Each row was made from one small tree. The marks that hang from a mark follow it in brackets, in the order of their numbers. Every link used is in the known rows. Write each row's tree.
Known rows:
j_54{j_334{j_205 j_246 j_252{j_740}}}: [ 11.3  23.5  24.8  -6.7  40.7 -24.3 -23.7   8.0 -32.2 -26.8  -1.8 -73.4
  13.9  21.3   1.9  53.1 -51.4 -16.7  18.0 -37.3]
j_205{j_334{j_54 j_246 j_252}}: [ -0.2  11.7   3.2  -0.5  12.7 -36.8  -6.5  -4.2  -7.4   7.0   5.3 -44.2
  15.2   9.8   9.1  49.8 -43.7 -20.7   2.0 -27.3]
j_740{j_54{j_334{j_246 j_860}} j_252}: [ 11.4  36.8  21.6  -4.0  25.2 -35.2  11.3   3.9 -47.1  14.6  24.4 -87.6
  21.2  13.0   0.7  54.3 -57.3 -20.4  37.9 -33.6]
j_252{j_334{j_54 j_246{j_740} j_860}}: [ -4.0  12.7   5.8 -13.3  35.6 -30.0 -25.1  12.5 -18.6 -17.2  27.2 -34.1
  28.1  20.3   4.1  47.6 -43.6 -32.7   7.4 -22.1]
j_205{j_334{j_54{j_740} j_246 j_252}}: [ -8.1  19.3  16.3  -0.6  14.3 -36.5 -10.8  -1.2 -17.8  13.9  -2.6 -44.6
  14.6  12.5   6.7  53.5 -51.9 -10.3   7.0 -28.7]
j_205{j_334{j_860}}: [ 10.9  13.8  25.5  -0.3  -8.8 -32.6  -4.9   5.8 -19.1 -17.1   0.1 -23.5
  14.4   6.1  24.5  33.0 -42.4 -20.3  11.2 -16.2]
j_860{j_334{j_54}}: [ 19.8   4.3   6.8  13.7  11.5 -19.4 -15.6  12.4  -1.8 -12.6   3.3 -38.9
  -6.9  14.6  15.1  67.2 -54.2 -43.3   8.6  -6.2]
j_276{j_334{j_54 j_205 j_252}}: [ -2.1   9.5 -14.3 -16.9  23.5 -20.1 -23.5   4.8  -7.1   4.7  23.6 -64.4
  11.7   9.1 -19.3  69.9 -36.8 -39.8  21.1 -24.9]
j_860{j_334{j_54} j_740{j_252}}: [ 45.3  15.2   9.4  18.9  16.8 -31.9 -18.5  23.1  12.7  -6.4  -7.3 -63.6
 -31.1  12.6   5.1  84.2 -62.5 -33.0  32.6 -12.9]
j_252{j_334{j_54 j_860}}: [ -4.3  18.4  12.3 -18.5  12.1 -28.8 -15.1  14.5 -18.7 -24.1  16.1 -37.0
  24.2  14.9   3.3  50.0 -33.7 -43.5   5.9 -11.9]
j_740{j_252{j_334}}: [ 29.7   3.6  35.3   1.6  11.8  -8.9   7.2  -2.0 -10.6 -21.4  -9.6 -42.9
  35.2  13.6  25.2  48.6 -38.9 -36.4  28.3 -11.5]
j_205{j_334{j_54 j_246{j_740} j_860}}: [ -3.7  17.4   8.1   3.4  15.0 -40.7 -16.1   9.6 -18.5   7.7  26.2 -29.9
  16.8  18.1  15.4  38.0 -55.4  -9.4   5.8 -27.0]
j_252{j_740}: [  5.9   1.7  46.6   2.8  21.4   2.6 -26.7   1.7  -1.9 -30.9 -20.3 -29.7
  20.1  32.3  27.3  42.5 -51.2 -30.5  12.2 -15.4]
j_246{j_740{j_54}}: [  4.1   1.6  25.6  20.5  22.4  -6.8  -9.1  -9.8  -8.3   7.0  21.2 -15.0
  28.9  46.6  40.6  42.0 -65.0 -28.4  26.4 -23.0]
j_246{j_740{j_252{j_334{j_205 j_860}}}}: [ 26.3   7.8  27.1   8.6  25.2 -19.3  -8.6  11.0 -16.1 -16.8  18.5 -28.6
  35.3  30.8  27.4  49.0 -47.9 -15.2  39.5 -25.7]
j_276{j_334{j_860}}: [  5.2   3.1   6.7 -23.0  11.2 -16.3 -22.6   6.3 -12.9 -17.5  11.9 -44.1
  13.8  -4.0  -3.6  52.8 -36.6 -42.8  21.2 -11.4]
j_276{j_334{j_246}}: [ 11.9 -10.1   6.6 -10.4  30.6  -1.0 -23.7  -9.5  -5.7 -10.0   2.8 -49.5
  16.8  -2.9   2.0  45.6 -45.8 -47.0  11.7 -12.8]
j_54{j_334{j_205 j_246 j_252} j_740}: [ 10.2  31.3  32.9   1.9  39.6 -30.4 -19.9   9.2 -46.5  -8.3  -3.8 -70.4
  15.2  18.0   1.1  60.3 -55.3  -6.0  15.6 -35.5]
j_276{j_334{j_205 j_246 j_860}}: [ 15.2   8.3  -6.5 -17.5  41.4 -22.0 -35.6  14.0 -23.9 -14.2  23.5 -66.0
   8.2  -8.2 -24.2  50.9 -34.5 -35.4  14.9 -26.0]
j_276{j_334{j_246 j_252 j_860}}: [  4.3   3.4 -10.9 -34.8  32.1 -32.6 -28.4   6.2 -11.2 -15.3  14.2 -60.2
  11.6 -14.2 -25.1  69.0 -26.1 -37.9  21.5 -26.0]
j_276{j_334{j_54 j_205 j_246 j_252 j_860{j_740}}}: [  6.3  23.2 -29.2 -28.6  46.5 -47.6 -46.7  24.3  -7.9   0.9  31.3 -86.6
 -12.4  -4.6 -49.8  80.9 -33.3 -31.4  20.6 -37.6]

Write each row's tree:
[ 46.4  16.5  -1.4  21.8  49.0 -28.0 -37.4  18.9 -11.0 -12.6   0.7 -73.7
 -42.0  12.6 -11.0  66.5 -68.4 -38.6  30.2 -31.7] -> j_860{j_334{j_205 j_246} j_740{j_54}}
[ 19.5  46.0  41.1   1.5  38.6 -40.2 -13.4  25.4 -62.0  -1.5   9.0 -86.0
  16.3   9.5  -6.2  57.5 -56.1   6.1  26.0 -36.1] -> j_54{j_334{j_205 j_246 j_860} j_740{j_252}}
[ -0.8  26.6  46.3  -4.0   9.9 -25.3  -6.8   1.6 -35.6 -12.7 -15.7 -47.7
  20.8  21.6  21.2  61.5 -57.7 -13.2  23.1 -20.7] -> j_54{j_334{j_252} j_740}
[ -6.6  19.2 -14.8 -11.8  45.8 -58.0 -31.0  20.0  -4.0   6.9  43.5 -46.5
  19.2  20.3 -13.5  79.4 -31.3 -14.0   2.9 -39.0] -> j_334{j_54 j_246{j_740} j_252 j_860}
[ 17.8  37.5 -24.5  -8.1  57.5 -70.3 -47.6  36.9  -3.9  -0.6  36.0 -85.0
 -15.5   8.9 -46.4  88.1 -23.0 -16.9  -2.3 -47.0] -> j_334{j_54 j_205 j_246 j_252 j_860{j_740}}
[ 12.8   0.3  -2.4 -15.8  23.2 -12.8 -22.5   0.2  -7.5 -13.2   8.8 -55.4
  13.8   3.2  -9.0  62.8 -33.6 -39.7  29.1 -24.6] -> j_276{j_334{j_205 j_252}}
[ -8.1  24.1  16.1 -22.1  18.6 -43.8 -16.5   7.6 -28.8 -11.3  -1.6 -51.3
   9.5   7.3  -4.1  46.5 -46.8 -12.3  29.8 -41.7] -> j_205{j_334{j_246 j_252{j_740{j_54}} j_860}}
[ 20.2  29.5  12.1 -14.9  28.9 -52.4 -22.8  16.5 -19.7 -25.5   5.3 -68.4
  -2.1   4.4  -6.2  67.6 -41.9 -21.1  14.0 -30.2] -> j_54{j_334{j_246 j_252 j_860{j_740}}}
[ 56.9   8.5  -6.7  13.9  48.2 -40.3 -43.2  24.4   7.3 -31.8 -11.0 -66.7
 -40.8   2.2 -14.0  83.8 -47.4 -31.9  24.4 -30.9] -> j_860{j_334{j_205 j_246 j_252} j_740}
[ -3.2  17.8  29.1 -13.8  51.7   0.1 -30.8   3.2 -39.1 -28.3  -4.3 -63.1
  20.3  30.1  -3.1  31.9 -60.7 -37.2  32.9 -37.0] -> j_252{j_334{j_205 j_246} j_740{j_54}}
[  7.3  35.1  17.6 -19.7  40.6 -43.5 -29.2  23.5 -41.1 -31.3   9.6 -78.7
  10.2  12.6 -13.7  59.4 -42.3 -11.0  20.3 -42.5] -> j_54{j_334{j_205 j_246 j_252{j_740} j_860}}
[ 18.1  23.3  27.7  10.8  16.1 -21.0 -13.6  -1.1 -11.3  -5.8  -1.5 -56.3
  -8.5  29.1  18.5  50.1 -68.7 -36.9  25.7 -19.1] -> j_860{j_740{j_54{j_334}}}
[ 18.5  34.4  28.3  11.2  18.1 -20.1  16.5  -1.3 -44.2  15.6  20.0 -83.2
  22.5  27.5  13.4  49.5 -63.1 -22.7  43.3 -31.8] -> j_740{j_54{j_334{j_205}} j_252}
[  2.1  15.2  -4.7 -12.0  47.5 -50.8 -23.6   9.6 -15.6   0.0  34.2 -45.4
  19.7  18.3  -8.8  69.6 -36.8 -17.1  22.7 -45.0] -> j_334{j_246{j_740{j_54}} j_252 j_860}
[ 26.9   1.2   0.9  14.5  57.8 -28.9 -30.8   5.7  -3.9  -9.4  21.2 -43.0
  22.0  26.2   5.0  62.0 -36.3 -14.8  10.5 -42.5] -> j_334{j_205 j_246{j_740} j_252}
[ 20.8   0.6  18.9  -4.1  16.8 -19.6 -23.4  12.0  -0.9 -38.9 -23.4 -38.9
  -8.0  12.5  11.1  75.0 -49.0 -35.1  33.8 -18.8] -> j_860{j_334{j_252{j_740}}}
[  4.6  16.7 -14.9 -12.6  45.4 -30.2 -32.4  19.5 -21.4  14.7  46.8 -72.4
  14.9   8.2 -24.6  62.2 -47.7 -20.0  28.0 -34.1] -> j_276{j_334{j_54 j_205 j_246{j_740{j_252}} j_860}}
[ 11.2  24.8   3.3 -11.7  16.7 -55.1 -16.4   8.8 -16.0  -5.6   3.1 -53.8
  -7.2   0.6  -7.0  54.2 -44.5 -16.9  25.4 -37.7] -> j_205{j_334{j_246 j_252 j_860{j_740{j_54}}}}
[-10.1  12.4  -4.4 -25.4  11.7 -23.8 -23.8  11.0 -12.0   0.2  26.9 -52.7
  12.0   2.0 -13.2  59.8 -40.2 -42.3  14.9 -12.6] -> j_276{j_334{j_54 j_860}}
[ 41.3  17.6 -17.7  11.6  48.3 -46.5 -44.7  28.8   8.5 -14.0   4.2 -76.1
 -42.4   8.0 -24.0  91.0 -50.6 -31.6  17.1 -32.8] -> j_860{j_334{j_54 j_205 j_246 j_252} j_740}
[ 30.8  38.3  -7.7   6.8  55.9 -57.6 -38.7  38.0 -11.2   8.3  36.9 -90.6
 -10.6  10.8 -34.8  73.1 -36.1 -13.8   0.6 -39.4] -> j_334{j_54 j_205 j_246 j_860{j_740{j_252}}}
[ 17.3  25.2  15.5  -1.4  20.5 -39.6 -25.3  17.3  -7.5 -11.8  12.3 -48.0
  -7.2  16.4  -0.9  58.9 -43.4 -33.3  16.9 -22.9] -> j_334{j_860{j_740{j_54}}}
[ 23.9  28.1  23.9  14.6  22.4 -22.3 -17.9   4.4 -16.3  -4.8   4.2 -63.5
 -11.2  30.5  12.4  49.8 -67.3 -33.9  25.9 -25.2] -> j_860{j_740{j_54{j_334{j_205}}}}
[ 19.1  15.9  14.4   7.1  40.0 -28.5 -16.7   3.7 -26.7 -14.6  17.5 -56.0
  20.9  26.4  15.4  53.0 -52.8 -13.8  18.5 -35.8] -> j_54{j_334{j_205 j_246{j_740} j_252}}
